Each row was made from one walk, in order. Every step used is in the known rows, and no mark comes twice. Write each row's walk.
Known rows:
serob rofol rete zifu nerem: [  3  17 -22  43  25  34  15  12   8  12  16  28  17  21  45 -43  29 -31
 -21   9  -6  58  10 -52  19  24]
serob nerem: [-13  12  21  -9   7 -19  33  30  13   8 -35 -10   7   4   6   5  -1 -28
  23  -2  -9  32  20   4  11  28]
serob rete zifu: [ 24  14  16  17  16  40  11  17  -8  17 -31   5  25  16   6 -13  16 -15
 -35 -19  -6  70  23 -14   5  -2]
momok defal sifuzim: [ -5  10 -22 -12 -12 -20  37 -78   5   3  -5 -12  24   7   8   0   5  55
   4  29  15  33 -38  15  35  35]
zuke momok: [ -7  -6  20 -36 -22   8  20  14   1 -24  36  -8 -14 -13   7  -1  17  16
   1 -14  69  -9  22  -6  -5  15]
sifuzim zifu serob: [  3 -14 -37  -1  -9  47 -17  47 -16  13   2  -4 -35  25  43   1   2 -17
 -49  26  27 -26  31 -21   0  13]
vurik sifuzim zifu serob rete: [  9  19 -19  28   3  63  21  62 -35  21 -48 -18  -9  22  51 -24  16  26
 -46  33  41  16  39  -3   5  28]
momok fekom: [ 16  24  17 -41 -21 -21  35 -44  16  -7  11  10 -25  21  29  24  25 -17
 -10  21 -16   6   7  17  18  12]
nerem zifu sifuzim defal momok: [  2 -35 -53  62   1  35  29  18 -24  12  35   4  12  40  22  -4   6  24
 -53  28  -1  24   1  10  -6   9]
rete zifu: [-11 -26 -17  23   3  59  -9  16 -18  19  13 -10  16  21  10  -1  -2  -3
 -32 -15   0  13 -17  10 -12 -13]
nerem zifu sifuzim defal momok badiza: [  9 -31 -60  59   0  25  41  -9 -31  18  30   3  -1  37  22   8   8  26
 -51  50  -8  17   2   8  11  29]
nerem zifu sifuzim: [ -2 -36 -34  58  18  22  25  29 -42  32  18  -4 -10  45  24 -15   9  -2
 -33  -7   5  28  16  15 -12  19]
vurik sifuzim zifu: [-17 -18 -17  41   6  71  25  42 -39  15 -18 -27  22   9  28 -27   1  47
 -30  34  25   6   8  22  -9  11]
vurik sifuzim: [-11  12  -4  29   3  28  25  21 -27  10 -29 -21  14   3  17 -19   4  47
  -1  15  22   7  -3  25  -1  13]
sifuzim defal: [  6  -7  -5   4 -27  42  22  -9  22 -22 -10  -2  16   3  -7  33 -21  -5
 -24  51  -5  -4 -17   7   6  -8]
rete zifu rofol: [ -5 -42 -49  47  -1  72   4  12 -15  14  15   4  -9  21  26   8  -3 -17
 -52  -2   4  12  -9 -14   2   5]
serob nerem zifu rofol rete: [ -8 -28   0  59  18   3  51  43  -8  21 -14   0   0  21  45 -20  20 -48
 -20  -9 -25  43  38 -30  22  65]
rofol rete: [  5   2   5   9  17   3 -21  -8  11   3  28  13   7  -3  18 -73  41   0
  -1  13 -14  11  33 -32   5   8]
nerem zifu rofol rete: [  6 -50 -26  84  14  28  24  15 -26  16  28  13  -9  22  48 -32  26 -25
 -53  -8 -21  14  24 -43  13  47]
zuke momok defal sifuzim zifu nerem: [-21 -30 -28 -33 -19  15  64 -21   6 -22  18 -23  -9  22  28  -1  13  44
  -3  29  78  18   5   8  14  55]
nerem zifu: [ -4 -36   1  54   7  13  23  26 -36  20   9  -9  11  23  20   5   1 -10
 -32 -30 -16  10  -6   2  -3  22]
serob rofol rete zifu: [ 10  30  -1  38  13  37   0  -1  -2  16  37  29  38  -2  38 -48  35 -14
 -31   2  -2  57   3 -56  23  11]
rete rofol: [  2 -22 -11  44 -19  53 -11  19  14  -5   5  11  12 -18  26  12   7 -35
   3  10   9   4 -31 -27  11   4]
zuke momok defal: [-11  -8  26 -53 -43   8  46 -59  -1 -22  28 -30  -1 -10  -2  29  12  25
  -3   2  66  -2   0  -3  24  27]
sifuzim zifu: [ -7 -38 -17  15   2  52   0  26 -17   7  13  -8  11   8  14 -10  -4   1
 -35  24   3  -1  15  -2  -9  -2]

Which walk is each row?
[  2 -26 -72  49  25  28   5  30   3   3  31  29   2  10  59 -86  31  47
 -33  48  22  32  22 -26   3  42]
defal sifuzim zifu rofol rete
[ 14  31 -42  44   6  50   3 -10   9   7  61  39  44   5  39 -54  40  17
 -50  46   6  64   5 -54  22   0]
serob rofol rete zifu sifuzim defal momok
[ -2 -24 -50  18  -5  24  35 -70   2   6  17  -3  19  11  38 -38  22  46
 -33  60  12  37  -6 -19  39  50]
momok defal sifuzim zifu rofol rete
[ -4 -21  -8  27  19  49 -28   4  -4  19  39   5  20  14  26 -75  39  -3
 -26   0 -14  22  19 -24  -4  -2]
rofol rete zifu
[ -9 -16 -33  -2 -11  14  38 -62  -6   7   3 -18  31  12  17  -6   2  55
 -19  44  17  32 -29  14  29  34]
momok defal sifuzim zifu
[ 27  11  -1  38   4   3  19  50 -32  26 -29   2 -27  39  49   8  19 -36
 -53 -32   5  22  33 -31  15  44]
nerem zifu serob rete
[ -5 -14 -50  25  19  16   5  37  -5   7  16  12  19  11  37 -56  10  59
 -16  31  26  27  -2  10  -9  22]
defal sifuzim zifu
[ 30   1  -9  37  13  50  22  12  -5  13 -30  16   5  16  20  -6  17 -27
 -52  -7  -3  68  30 -34  16  13]
serob rete zifu rofol
[  5  -1 -25  16  10  45 -42  23  -3  23  30   7 -17  27  49 -65  45 -17
 -37   2   6   2  32 -39   3  10]
rofol rete zifu serob
[ 19  23 -52  13  17   8   2  58  -1  12 -15  20 -12  23  59 -53  26  37
 -32  29  42  38  29 -16   5  39]
defal sifuzim zifu serob rete
[  2 -24 -39  33  13  78 -15   2   3  18  41   8  11  32  25 -74  36   1
 -40  44  -1  36  28 -10  -8  -9]
rofol rete zifu sifuzim defal
[-16 -17  22  34  13  -9  51  51 -16  24 -29 -17  16  21  22  10   0 -36
  -3 -26 -22  39  15   7   9  46]
serob nerem zifu
[ 17  18 -13  54   3   8  12  41 -30  28  16  16 -17  29  69 -14  31 -35
 -53 -20   8  14  18 -56  25  50]
nerem zifu serob rofol rete
[-16 -30 -77  30  34  12  24  55   8   2 -10  11  -6  41  45 -49   3  37
  -4  39  21  30   6  15 -15  38]
defal sifuzim zifu nerem
[  4 -52 -44  44  10  67   0  15  -7   3  33  14  -9   7  43 -47  21 -14
 -56  46  -2   4  43 -47   7  22]
sifuzim zifu rofol rete
[  2  39  -9 -27  -9 -22   6  53  12  13 -42  -5 -51  23  42  18   8 -46
   1   1  23  -6  36 -19  20  41]
zifu serob nerem
[-14 -17  -6  37  21  -1  54  53 -21  33 -21 -14  -1  39  25  -7   7 -30
  -4  -8  -5  55  33  16   2  42]
serob nerem zifu sifuzim
[ 20  12 -57  35   7  36  -4  67   6   9 -12  27  -5  14  72 -47  29  19
 -31  35  47  40  14 -30  11  41]
defal sifuzim zifu serob rete rofol
[-11 -29  -3  54   9   2  62  46 -13  18 -28  -6  -4  22  36  17  -1 -47
 -19 -15 -18  37  22 -13  20  61]
serob nerem zifu rofol
[ 41  44 -10   8 -16  21 -12  43  15   5 -44  21 -40   8  52  11  28 -56
 -23   4  31  18  30 -59  29  29]
zifu serob rete rofol
[ -1  -3 -39   8  -9  54 -25  39 -17  25   2  -6 -29  37  39  10   5 -20
 -45 -13  25 -11  -1  -8  -2   2]
rete zifu serob
[ 28  -1  -7  62  -5  30  14  60 -24  24 -27   8 -21  30  62  15  22 -54
 -50 -27   9  24  17 -45  22  46]
nerem zifu serob rete rofol
[ 10   8 -25  51  -7  90  15  71 -29  18 -46 -13  -2  13  64 -19  19   8
 -44  38  46  18  24 -18  12  30]
vurik sifuzim zifu serob rete rofol
